Each row comes from the steps of one path. Every step used is in the known rows, and no mark comes twice. Write the path behind each row, first mark first.
Known rows:
C > U > J: [-10,-3,-14,-18,21,8,-5,-3,-7,7,18,10,-9,-5,-5,-11,6,-2,-13,9,1,-16,-7,-8,-6,1,11,14,2,-3,5,-15,14,-6,9,-11]
K > J > B > U: [11,7,22,-2,-29,-6,-4,-2,7,-7,-1,-13,1,5,-26,-7,15,5,-6,10,2,7,-23,-14,-13,-1,-4,4,-2,-1,16,7,5,-10,-7,0]
K > J > U: [5,3,-1,0,-25,8,-8,-6,5,7,-4,-1,6,-12,0,-3,5,9,-12,0,-2,-8,-15,-12,-16,7,0,1,0,8,3,9,-5,-10,-10,0]
U > J > B > K: [-2,8,5,-7,-3,-13,25,-3,15,0,12,-3,-18,-14,9,7,16,-5,-20,1,2,12,-7,-3,-2,2,3,-11,6,-2,-5,-23,-2,19,8,15]
B > C: [1,-5,-10,6,9,-12,-5,1,4,10,-6,3,4,18,4,1,-17,-5,9,0,-3,-5,11,8,-2,-1,-21,8,-14,-1,-8,7,11,9,1,-8]
U > J: [-18,-7,-10,-8,4,-7,1,-1,5,10,-2,2,-8,9,8,-4,-3,0,-6,8,4,-12,7,0,-10,7,4,10,-3,0,-3,-9,14,6,10,8]
U > K > J: [1,-5,-5,2,-1,7,-4,-3,17,9,2,-24,-14,-1,23,-1,-3,-3,11,-6,4,-3,-20,-2,-12,18,-13,10,-11,15,-19,1,0,0,13,12]
M > C > B > U > J > S: [-11,10,6,3,-4,21,5,-13,-4,9,-10,12,0,22,-17,-1,19,-2,-30,5,-3,-10,27,1,-15,-6,28,-5,7,-2,28,-15,10,-5,6,-8]
S > J > C > K: [-17,-6,3,-17,-2,-13,5,12,10,-14,-13,-3,-1,-17,-10,-14,-4,-10,18,20,9,-2,19,4,8,-6,3,-1,8,0,-8,14,14,10,-20,27]
M > C > B > U > K > J: [7,8,8,10,2,13,-5,-7,22,8,0,-13,1,13,-15,9,21,10,2,-6,7,-6,-16,-6,-8,-5,0,0,2,13,10,11,1,-14,9,-8]
Y > C > B > J: [-4,12,-15,21,-5,-6,-7,20,-17,-5,5,17,13,-12,7,1,-31,14,-5,-2,1,-9,13,-22,11,-5,-9,-6,-2,-1,22,-2,7,3,-2,-10]
M > C > B: [5,4,-6,2,20,-1,-11,7,-4,6,3,14,8,13,-6,10,7,26,-9,-5,4,-4,21,-1,8,-18,12,-14,8,9,12,2,0,-18,-12,-12]
M > C > J > B > K: [14,4,21,6,0,-18,6,0,13,-9,2,9,9,8,2,31,26,26,-10,-16,-7,27,-9,13,11,-26,9,-35,7,5,2,-7,-21,10,-3,11]
Y > C > U > K > J > S: [1,1,-6,10,-5,40,-9,-19,-20,0,0,-6,-22,-24,22,-11,-19,-19,-15,-9,-7,1,-2,-17,-14,16,-4,6,-19,13,-2,-17,4,10,14,4]
C > J > B: [15,-5,16,2,-4,-21,-16,5,-7,-10,4,2,15,14,-4,13,5,29,2,-9,-7,16,-8,0,13,-11,7,-16,2,-9,-1,4,-8,-1,-15,-1]
C > B: [9,1,-12,0,18,-8,-11,9,-6,6,13,3,10,8,-1,-2,-5,20,-2,-3,4,-8,9,-3,11,-4,3,-3,11,-3,0,0,0,-13,-13,-9]
K > J > B: [10,8,13,-1,-20,-2,-9,0,1,-2,8,-11,-9,-10,-2,-7,3,10,-11,2,2,7,-10,-18,-9,2,0,-2,-8,11,2,2,5,-12,-13,5]
K > J > C > Y: [7,5,-4,8,-18,-7,-11,12,12,11,4,-17,-7,-5,10,-9,-14,-13,14,9,31,-7,13,9,-2,9,21,2,-20,19,6,21,-5,-4,-11,9]
K > J > S: [-3,1,3,2,-20,18,-8,-7,-4,6,-6,-13,-8,-1,20,-17,-8,-6,-18,2,-6,-4,5,3,-23,15,7,7,-15,18,-3,-10,5,-2,-2,16]
M > C: [-9,-5,-2,0,13,-3,-4,3,-2,5,-8,16,2,19,2,9,7,13,-3,-1,-1,-1,16,11,-4,-15,3,-8,-1,14,5,1,-1,-9,3,3]
S > J > B > U > K: [1,-3,21,-14,-11,2,10,2,9,-15,-17,-17,-6,11,-23,11,27,-7,14,8,-23,22,-12,-7,-1,-5,-25,10,18,-17,-10,0,4,12,11,6]
S > J: [-14,-10,-2,-19,-1,1,-9,13,4,-2,-15,-4,2,9,-2,2,6,6,6,15,-18,-1,7,-2,-6,-11,-17,14,12,1,-8,-2,15,8,-2,18]
B > J: [-13,3,-4,5,-4,-7,5,19,-2,-2,7,5,10,4,14,-4,-13,3,4,2,-7,-6,-8,5,-2,5,-6,8,-4,3,5,0,1,-3,11,-4]
J > B: [8,2,8,-4,-2,-13,2,6,-11,-6,5,3,-2,2,-3,1,1,10,-4,-1,-2,13,6,-4,5,-5,-1,-8,2,-4,-3,-2,-2,-8,-7,-2]
Y > C > M: [-7,-24,-26,-3,3,-17,-6,-17,-21,-7,-8,26,6,-3,1,6,-24,6,8,5,4,5,11,3,7,-14,-6,12,3,-6,10,4,12,11,-14,-3]
U > K: [-2,-11,-8,-1,17,-3,5,2,5,4,0,-10,-7,12,19,6,-5,-2,17,-9,-1,3,-5,14,2,12,-14,5,-3,1,-25,-3,-8,4,19,7]
S > J > U > K: [-4,-5,-3,-12,-9,18,6,-1,8,-2,-20,-7,0,-5,5,16,16,-5,7,-1,-25,7,-6,-5,-5,2,-21,8,18,-7,-22,4,-6,12,9,4]
M > C > B > J > U > K: [7,21,-3,20,2,20,15,6,1,1,7,15,9,-12,7,21,10,11,-7,-22,-10,-1,-3,-9,6,0,5,-17,11,5,10,7,-19,-14,12,-34]
C > J > U: [8,-8,0,4,-9,-10,-14,-2,-3,0,-9,11,30,13,-2,17,8,28,1,-11,-11,1,-12,6,5,-8,7,-12,11,-13,-3,13,-17,1,-11,-7]
U > J > C: [-25,-4,-5,-8,5,-12,11,0,8,13,1,0,-17,-5,0,-8,-9,-28,4,10,21,-21,17,4,2,12,4,10,-8,-8,-3,-4,11,7,7,5]
M > C > U: [-2,-2,-6,-10,29,13,-8,-1,-13,0,10,23,0,7,-11,2,15,12,-10,1,-5,-3,3,3,1,-19,12,-2,2,10,13,-3,-2,-21,4,-16]
U > K > J > B: [14,5,12,2,-11,4,0,-5,9,0,8,-23,-21,-11,14,2,4,-1,3,-12,1,13,-19,-14,-7,15,-9,-2,-11,11,-14,1,-4,-3,3,5]
B > U > J > S: [-20,-2,6,-6,-14,9,12,-12,-3,6,-16,1,-3,22,-5,-12,7,-19,-16,15,-6,-7,12,10,-24,11,12,15,-1,-10,9,-20,12,10,18,8]

Write each row's path:
[3,-4,-13,6,5,20,-15,-10,-7,0,7,-3,-17,-25,11,-3,-14,-4,0,-7,2,-3,-18,-24,-5,8,-14,9,-15,12,-2,-5,7,6,13,2] | Y > C > U > K > J
[-5,7,-7,3,22,10,22,11,-3,-4,27,0,-13,-24,8,-9,-12,-36,19,-5,6,-10,-22,4,17,17,-7,14,-7,-11,-4,-1,-10,-5,26,-26] | B > J > C > U > K
[-9,-6,-3,-22,25,18,6,5,3,-3,5,-12,-20,-18,-9,-3,7,-34,20,7,-7,-5,-4,-3,13,2,-17,20,9,-12,-20,-3,5,6,12,-5] | S > J > C > U > K
[11,7,8,-3,2,-17,24,4,7,-7,11,-3,-5,-8,6,9,11,3,-9,-2,-2,21,-11,6,8,-6,-4,-14,8,-1,-10,-15,-13,10,-1,12] | J > B > K
[5,-3,-8,1,2,7,12,-6,1,4,-6,1,2,1,12,13,4,-1,6,-15,-8,5,-7,6,0,12,-9,-3,7,-6,-19,4,-19,1,12,-8] | J > U > K
[14,1,-17,16,0,-13,-12,10,7,12,-5,1,10,28,14,6,-19,0,15,1,9,5,26,19,1,-2,3,0,-20,12,0,17,2,9,-5,-9] | B > C > Y
[6,-12,-3,18,-11,-3,-10,-10,-8,-5,-23,11,16,-1,13,31,-12,18,8,-24,-10,8,-5,-6,10,-2,-11,-17,1,-13,-10,8,-18,23,7,1] | Y > C > J > U > K
[7,7,-4,8,10,5,-2,0,17,13,16,-27,-18,-21,7,-6,-11,-18,16,-9,24,-16,-6,-9,12,19,-5,6,-8,4,-14,9,-3,-7,-2,-5] | U > K > J > C > B
[-5,-15,-12,-9,-4,-11,0,-18,4,2,11,-3,-7,-18,-4,-12,-9,-22,16,11,23,-11,-10,10,1,5,5,25,-7,1,4,15,10,-6,-22,-6] | K > J > C > M
[1,5,13,-17,-8,-5,15,9,15,-13,-4,-9,-7,-12,-3,11,23,0,-8,11,-20,24,-6,-5,2,-15,-18,-6,20,0,-12,-16,1,20,-3,26] | S > J > B > K
[-4,-7,12,8,-3,9,-14,-6,-8,0,-18,12,13,28,14,14,6,18,-11,-12,-16,8,20,23,-6,-12,22,-20,-6,8,6,-7,-8,2,0,9] | M > C > J > S
[7,8,-1,2,-21,5,14,-5,21,6,1,-8,3,-22,11,4,15,1,-18,-3,-2,0,-32,-3,-14,4,-3,-6,7,12,-6,-2,-16,7,-1,13] | B > K > J > U
[14,7,24,-4,-29,-15,0,-3,11,-18,0,-9,8,-8,-27,-18,15,18,-3,12,12,14,-23,-12,-7,0,13,-10,3,7,16,18,4,-9,-22,12] | C > K > J > B > U
[2,0,-18,10,7,-9,-17,7,-18,3,-3,13,9,-1,-2,4,-26,19,-5,-1,7,-7,25,-18,13,-11,-8,-9,2,-3,9,-1,7,3,-12,-1] | Y > C > B
[1,-2,-7,9,0,-12,-11,4,-13,-1,-11,13,18,12,-27,3,-13,14,0,5,7,-7,12,-16,10,-14,-10,-1,9,-17,21,4,9,3,-7,-5] | Y > C > B > U
[6,3,2,7,20,4,4,-1,9,6,-1,2,7,27,-18,16,20,10,8,-9,2,2,0,9,6,-9,-2,-6,12,-2,4,6,-6,-11,12,-15] | M > C > B > U > K
[1,-9,6,5,-5,1,-15,-3,-13,0,-11,0,17,23,18,3,-7,12,-4,-8,-15,6,9,20,-3,2,13,-7,-3,-4,-6,-8,-8,7,-2,12] | C > J > S
[-6,-4,-2,-4,9,-24,12,6,2,-7,3,4,1,-13,-2,-16,-16,-6,15,8,27,-4,15,15,15,4,14,-10,-3,0,-6,14,-1,-1,-17,14] | J > C > K
[1,2,3,1,11,-17,6,7,0,5,5,-1,10,8,-34,-7,-1,-12,13,9,22,-16,6,5,18,-4,0,6,10,-24,10,12,-2,-10,-9,-17] | J > C > B > U
[5,-7,-11,-9,34,12,-1,-1,-6,1,19,-3,-8,-1,7,-1,3,-4,11,-9,-5,1,-18,5,8,7,-5,11,3,-3,-17,-6,-10,-7,17,-14] | C > U > K
[22,8,2,-2,16,1,-6,-2,-13,-3,20,12,-5,-5,-17,-3,-1,-6,-6,-2,-9,8,-2,-13,9,-9,-10,0,-9,-9,4,-1,8,-8,-9,-33] | J > B > C > U
[6,-8,5,16,-5,-1,-15,-7,-3,5,-15,1,17,30,17,5,-16,1,1,-11,-17,2,15,20,-4,2,-2,-4,-19,-5,-9,-1,3,19,-4,-2] | B > C > J > S
[0,17,-3,16,-5,16,5,14,-18,1,14,4,9,-4,19,-13,-17,-1,-17,-4,-11,-5,14,0,-1,10,11,-1,1,1,12,-13,-2,-8,0,-13] | C > B > J > S
[7,2,18,-5,-10,-16,7,2,-5,-9,-4,2,7,17,-28,0,13,5,0,7,-2,13,-6,0,1,-9,-7,0,7,-17,11,3,-1,-6,-2,-7] | J > B > U
[0,-5,-8,-8,36,8,12,-1,-3,3,21,-4,-17,-14,0,-6,-5,-31,21,-6,11,-7,-9,9,18,12,-5,11,-4,-11,-18,0,-11,-5,16,-17] | J > C > U > K
[0,0,2,7,-12,26,1,-12,4,7,-4,-24,-18,-2,34,-11,-7,-17,-3,-9,-6,3,-4,6,-22,27,-1,6,-16,16,-20,-11,-3,5,16,17] | U > K > J > S
[3,-10,-5,13,-19,-11,-20,-6,-15,-5,-24,22,28,1,-2,24,-13,28,-4,-11,-9,2,5,-10,6,-15,-2,-19,4,-13,8,10,-10,16,-10,1] | Y > C > J > U
[-21,-18,-20,-15,10,-17,15,-21,1,5,8,12,-13,-12,-4,-7,-7,-30,11,13,22,-16,7,13,5,4,11,26,2,-15,3,1,16,6,-9,-11] | U > J > C > M
[-8,-2,2,0,-9,-5,-4,2,10,8,2,-13,-11,-13,3,-16,-13,-19,7,8,21,-18,-2,-2,-4,11,-4,10,-16,7,-3,9,6,-5,-5,8] | K > J > C
[2,4,-8,2,20,-12,-1,10,-3,7,14,-1,0,-4,-10,-6,-14,-8,9,1,22,-15,19,0,23,1,4,-2,3,-13,-2,5,-2,-12,-15,-12] | J > C > B
[-8,2,-3,-13,9,-2,-6,15,4,1,-2,-7,-2,-11,-16,-4,-1,-10,10,16,2,-14,24,-11,16,-9,-8,7,14,-12,-3,4,14,0,-19,-1] | S > J > C > B
[10,13,30,0,-27,-8,1,-7,12,-18,-7,5,6,-2,-31,-7,27,21,-12,8,11,16,-10,-9,-13,-14,23,-23,0,20,29,18,4,-15,-20,11] | M > C > K > J > B > U
[2,3,5,1,-22,9,-4,-7,-1,-6,-4,-10,-3,-14,18,-27,-9,6,-14,6,4,3,5,5,-19,15,25,-10,-10,26,1,2,4,-3,-17,29] | C > K > J > S
[-6,0,7,-9,10,3,10,7,18,-1,-9,-20,-2,4,-29,4,12,-24,28,11,2,-7,1,-3,15,-1,-20,16,18,-24,-8,9,6,8,6,-4] | S > J > C > B > U > K
[11,0,33,5,-11,-17,-10,-2,1,-11,-14,12,24,35,-32,24,31,29,0,-7,-8,18,-8,6,4,-29,10,-20,7,-10,23,10,-8,-6,-6,-7] | M > C > J > B > U
[0,1,-3,-2,-7,-5,8,0,26,7,6,-17,-5,-12,17,-1,5,1,-7,3,5,0,-27,5,-12,5,-6,1,-3,21,-10,-9,-4,12,4,27] | B > K > J
[10,0,17,0,-1,-9,16,-4,2,-8,-3,-9,-4,16,-15,7,15,-6,13,-5,-4,20,-15,3,5,5,-14,0,5,-17,-7,3,-11,0,16,-6] | J > B > U > K
[-13,8,2,11,-14,13,12,11,-16,-3,0,4,5,2,27,-13,-17,-12,-11,0,-16,0,8,14,-13,13,6,5,-8,5,5,-14,-1,1,15,2] | B > J > S
[-2,-7,-16,-2,15,4,-14,0,-27,-4,3,22,1,-10,-7,-2,-17,6,-6,4,-1,-4,7,-15,7,-12,-8,3,-2,-4,11,-8,5,1,0,-6] | Y > C > U
[-18,-2,-3,-4,-6,13,5,-9,-9,9,-6,3,-13,6,20,-12,-5,-15,-21,5,-6,-7,22,8,-19,15,15,7,-8,2,-2,-24,11,9,12,12] | U > J > S
[-4,-4,1,-4,9,-11,1,3,3,-9,-7,19,8,6,1,-2,5,25,0,2,8,7,16,13,1,-15,21,-23,1,22,6,11,-1,-9,-13,16] | M > C > K
[-5,10,-4,8,-19,3,11,12,-7,-3,0,16,18,-9,8,1,-3,4,-7,-4,-12,-5,-12,-2,-4,3,-3,-1,5,-4,11,5,-11,-6,5,-17] | B > J > U
[-13,-4,-2,-25,16,11,-4,10,-4,-4,4,0,-8,-17,-21,-12,6,-23,9,19,-5,-10,3,-8,9,-10,-9,20,9,-12,-1,-2,13,-1,-4,-3] | S > J > C > U
[8,3,-1,-1,4,41,-3,-15,-8,3,15,-18,-20,-15,21,-15,1,-18,-11,-8,-9,1,-16,-2,-17,22,6,13,-12,13,-14,-15,-4,-7,15,-2] | C > U > K > J > S
